Each row comes from the steps of one path. Every step used is in the known rows, and no mark comes twice. Write the path behind each row, first mark first.
Known rows:
bonagil/fakunor/pudebuf/tugen: [  5.5  22.7   8.4   7.4  10.5  -9.1   7.9 -16.7 -10.3  -3.3  14.0   7.9
 -31.7  17.0  -5.8 -29.2  31.9   8.8 -26.0 -28.9]
fakunor/bonagil/pako/pudebuf/zemep: [ 12.8  -2.9  15.1  69.7  46.3  23.5 -27.0 -21.5  19.3 -22.2  15.3   6.5
  -3.2  13.5 -21.6 -28.6  -2.5  15.6 -21.6   4.8]
bonagil/fakunor: [  5.8  12.0  38.4  12.0  21.0 -21.3  -7.6 -16.4   1.4  10.1  17.9  18.3
 -48.4  -1.9  -2.9 -24.8  10.2   8.9 -45.4   4.1]
bonagil/pako/pudebuf/zemep/nabato: [ -9.8 -17.3  27.8  78.5  40.4  24.0 -20.3 -38.1  22.9  -7.8  22.1  17.0
   4.1 -10.4 -16.1  -7.0 -15.1   8.0  -8.2   7.8]
bovi/pudebuf/tugen: [ 35.2  -1.3  15.4 -11.6   1.1  -7.4   5.7 -41.8  14.8 -30.3  14.3   6.1
 -16.7 -10.1  -1.4  -4.4 -17.2  16.3  -8.9   4.7]
zemep/pudebuf/pako/bonagil/fakunor: [ -2.5  23.5  35.6  51.8  24.8  -7.1  -2.6   9.2 -34.6   7.8  25.1  -1.9
 -46.4  -2.7 -13.9 -22.6  15.9  10.3 -38.4  10.9]
pako/bonagil/fakunor/pudebuf/tugen: [ -4.6  29.8   8.9  20.5  14.3  -7.7  16.0  -3.7 -20.9  -1.6   4.1   6.9
 -40.4  13.5 -13.5 -22.2  30.3  11.6 -22.4 -10.6]
pudebuf/fakunor: [ 12.6  11.9  23.1   6.7  19.0   6.7  20.7 -28.2  20.6  -8.9   7.1   0.3
 -29.7  -2.3   3.0 -18.3 -18.5  -3.4 -12.8  23.1]
nabato/zemep/pudebuf/pako/bonagil: [ 12.0  16.2  33.2  35.0  49.3  12.6  28.4   5.6 -18.7   7.8  23.6 -23.2
 -18.5  15.0 -12.5  15.6  -8.5  32.3 -13.7   8.1]
bonagil/pako/pudebuf: [ 12.3 -30.4  22.9  33.8  30.5  23.0  -1.9 -29.8  37.5 -15.0   5.8  -5.1
 -37.8   5.9   1.6 -20.3 -10.0  11.7 -13.9  19.3]
nabato/zemep/pudebuf: [ 26.9  -0.9  38.4  -5.0  44.1  16.6  40.3 -13.6   0.9  21.6  28.2 -14.4
 -35.7  51.3  13.2   6.5  -8.7  41.0 -23.2 -27.1]
fakunor/pudebuf: [ 20.0  -8.1   7.2   4.3  38.7   6.5   8.6 -15.9   8.2  14.1   8.3  -6.2
 -35.8   5.1  -7.9   5.1  10.7  22.0 -24.6   2.9]
bovi/pudebuf/fakunor/bonagil/pako: [ 29.0   8.8   9.2  22.5  14.4  17.3 -13.8 -28.9  11.9 -40.2  10.1  -6.4
 -38.8 -22.8 -21.6 -16.4 -23.5  -0.2   4.0  25.6]
tugen/pudebuf/fakunor/bonagil/pako: [  7.8   3.6  23.4  21.9  31.2  19.1 -14.2 -11.5  11.5 -24.8   4.6  -4.7
 -50.5  -0.2 -12.9 -18.4  -4.8  -1.7 -10.3  20.1]
nabato/zemep: [ 19.7   3.8  39.2 -12.9  52.0  -5.4  31.7 -23.8  22.2  12.3  15.8  -4.2
 -17.1  21.9   1.7  13.8 -18.3  33.3 -21.5  -4.9]
nabato/zemep/pudebuf/fakunor/bonagil: [ 26.1  33.1   7.8   9.2  34.2  30.0  51.6  -4.4   0.7  -2.4  28.1 -28.8
 -29.1  47.7   7.2 -16.6  -8.3  20.0 -16.1 -26.6]
bonagil/pako: [ 18.6  -2.7  45.1  17.2  25.7  12.9 -25.8 -28.3  14.6 -13.6   1.7  14.7
 -39.8  -7.3 -18.0   0.6 -10.0  12.8   5.4  19.6]
fakunor/pudebuf/pako: [ 18.8  -0.1   4.9  25.8  40.6   2.8 -10.8 -13.0  -3.1  -0.4  20.3 -14.9
  -1.0 -18.8 -19.8   5.0  14.3  13.7 -19.6   8.8]
nabato/zemep/pudebuf/pako/bonagil/fakunor: [ -4.9  27.4  39.5  40.7  40.7 -11.3  16.6   8.6 -31.6  14.3  30.6  -9.6
 -36.9  13.5 -10.1 -13.2  10.4  20.4 -41.1  -2.5]
fakunor/bonagil/pako/pudebuf: [ 22.5 -12.4   6.3  41.6  32.8  32.7   3.6 -17.4  32.4 -23.8  11.2 -15.1
 -33.7  12.6  -6.8 -22.7  -2.2  14.9 -14.8   8.7]
zemep/pudebuf/pako/bonagil: [ 14.6  12.9  29.0  46.3  32.2  17.9   8.4   5.0 -20.2   0.4  18.7 -13.9
 -29.0  -2.0 -15.5   5.6   0.6  21.6 -12.5  22.1]

Which path is each row?
[-26.3  14.2  21.0  78.3  43.6  -6.7 -12.3  -9.6 -23.5  20.3  21.1  22.3
 -18.1 -15.8 -30.6   0.0  14.2  12.0 -32.6   3.3]
pako/bonagil/fakunor/pudebuf/zemep/nabato
[ 14.8  12.2  27.5   1.3  30.8  19.6  53.2 -19.9   5.1   8.2  22.3 -19.0
 -35.0  43.4  19.1 -16.2 -20.0  14.6 -14.9 -16.5]
nabato/zemep/pudebuf/fakunor
[ 24.3  32.2   3.1  15.1  22.9  18.2  23.7 -11.3  15.7 -17.7  14.6 -13.4
 -24.5   5.4  -6.2 -22.0  -6.5   2.4 -13.5   8.5]
pudebuf/fakunor/bonagil
[-13.5 -21.2  43.5  45.7  50.0  -5.1 -24.8 -26.1   8.9  13.4  24.7  27.9
  -9.1 -13.2 -10.3  15.5  -8.8  15.4 -33.8   9.8]
tugen/pudebuf/zemep/nabato
[ 14.1  -7.2  18.8  26.8   9.9  25.7   7.5 -34.3  28.9 -35.4   5.1  -0.5
 -18.5  19.5   1.2 -29.3  -1.1   7.1   5.1  -5.5]
bonagil/pako/pudebuf/tugen
[ 24.0  23.9  17.8  33.2  16.8  43.4   2.0 -10.2  -3.2 -24.6  15.0  -9.1
 -46.2  20.0 -13.2 -26.6  -3.7   3.6   8.5  -3.9]
zemep/pudebuf/fakunor/bonagil/pako
[  9.4 -22.2  35.3  16.2  45.9 -11.8 -24.1 -12.0   7.9  -1.4  20.0  -4.5
 -17.8 -21.6  -4.8   5.9   1.0  12.1 -36.9  24.9]
tugen/pudebuf/pako
[ 18.4  26.6  16.0  29.1  21.4  27.8  -7.3 -17.5  10.4 -31.4   5.1  -2.9
 -33.5  -2.9 -22.4 -19.2  -8.7  -2.4  10.5  14.7]
pudebuf/fakunor/bonagil/pako
[ -6.5  10.0  14.3  29.6  35.4 -14.7   8.9   5.5 -18.1  22.8   5.5   1.4
 -63.1   0.2 -15.6 -14.5  25.8  16.2 -46.0  13.7]
pako/bonagil/fakunor/pudebuf
[  5.9   9.9  10.7  43.2  44.4   4.1   4.1   3.8 -13.3   1.4   7.2 -16.0
 -18.2 -20.9 -28.1  13.5   9.5  16.5 -15.9  33.4]
fakunor/pudebuf/pako/bonagil
[-16.5   7.6  21.2  63.3  41.2  -8.9 -22.4 -23.5 -12.6  18.9  29.9  24.8
  -8.0 -11.2 -22.4  -6.1  15.0  10.2 -36.2 -14.1]
bonagil/fakunor/pudebuf/zemep/nabato
[  9.0  15.6  29.3  40.3  37.1   0.3  -0.8  -2.3  -4.1  -7.7   9.1  -5.8
 -13.9 -25.4 -25.1  12.6  -5.8  14.8 -10.8  42.2]
pudebuf/pako/bonagil
[ 29.0  16.3  26.8  24.3  30.1  23.8 -20.6 -12.9   9.1 -22.7   8.5   3.0
 -34.8  -0.4 -27.2  -2.4  -1.0  15.8   4.5   8.2]
fakunor/bonagil/pako
[ 29.4   4.9  26.7  29.1  28.3  18.4  -4.3 -10.7 -10.8  -2.6  33.7 -11.8
 -11.2   3.0  -4.9  -3.9   2.6  18.7 -15.5  -3.4]
zemep/pudebuf/pako
[ 20.6  14.0   4.0   0.5  17.7   9.6  16.5 -22.4   2.2  -9.7   6.4  -1.1
 -16.1  18.2  -5.9  -7.3  16.6  16.5  -4.0 -20.9]
fakunor/pudebuf/tugen
[  3.6   2.9  14.0  14.4  32.7 -14.6  -2.5 -10.2  -7.7  20.2  14.5   3.5
 -52.6   4.2  -7.1 -20.1  28.6  14.2 -48.6  -7.2]
bonagil/fakunor/pudebuf
[ 21.4   9.5   2.5  33.2  12.7  34.2  10.6 -22.3  23.7 -42.9   9.6 -10.3
 -14.8  23.8  -5.7 -32.8   4.9  10.3   5.3 -15.3]
fakunor/bonagil/pako/pudebuf/tugen
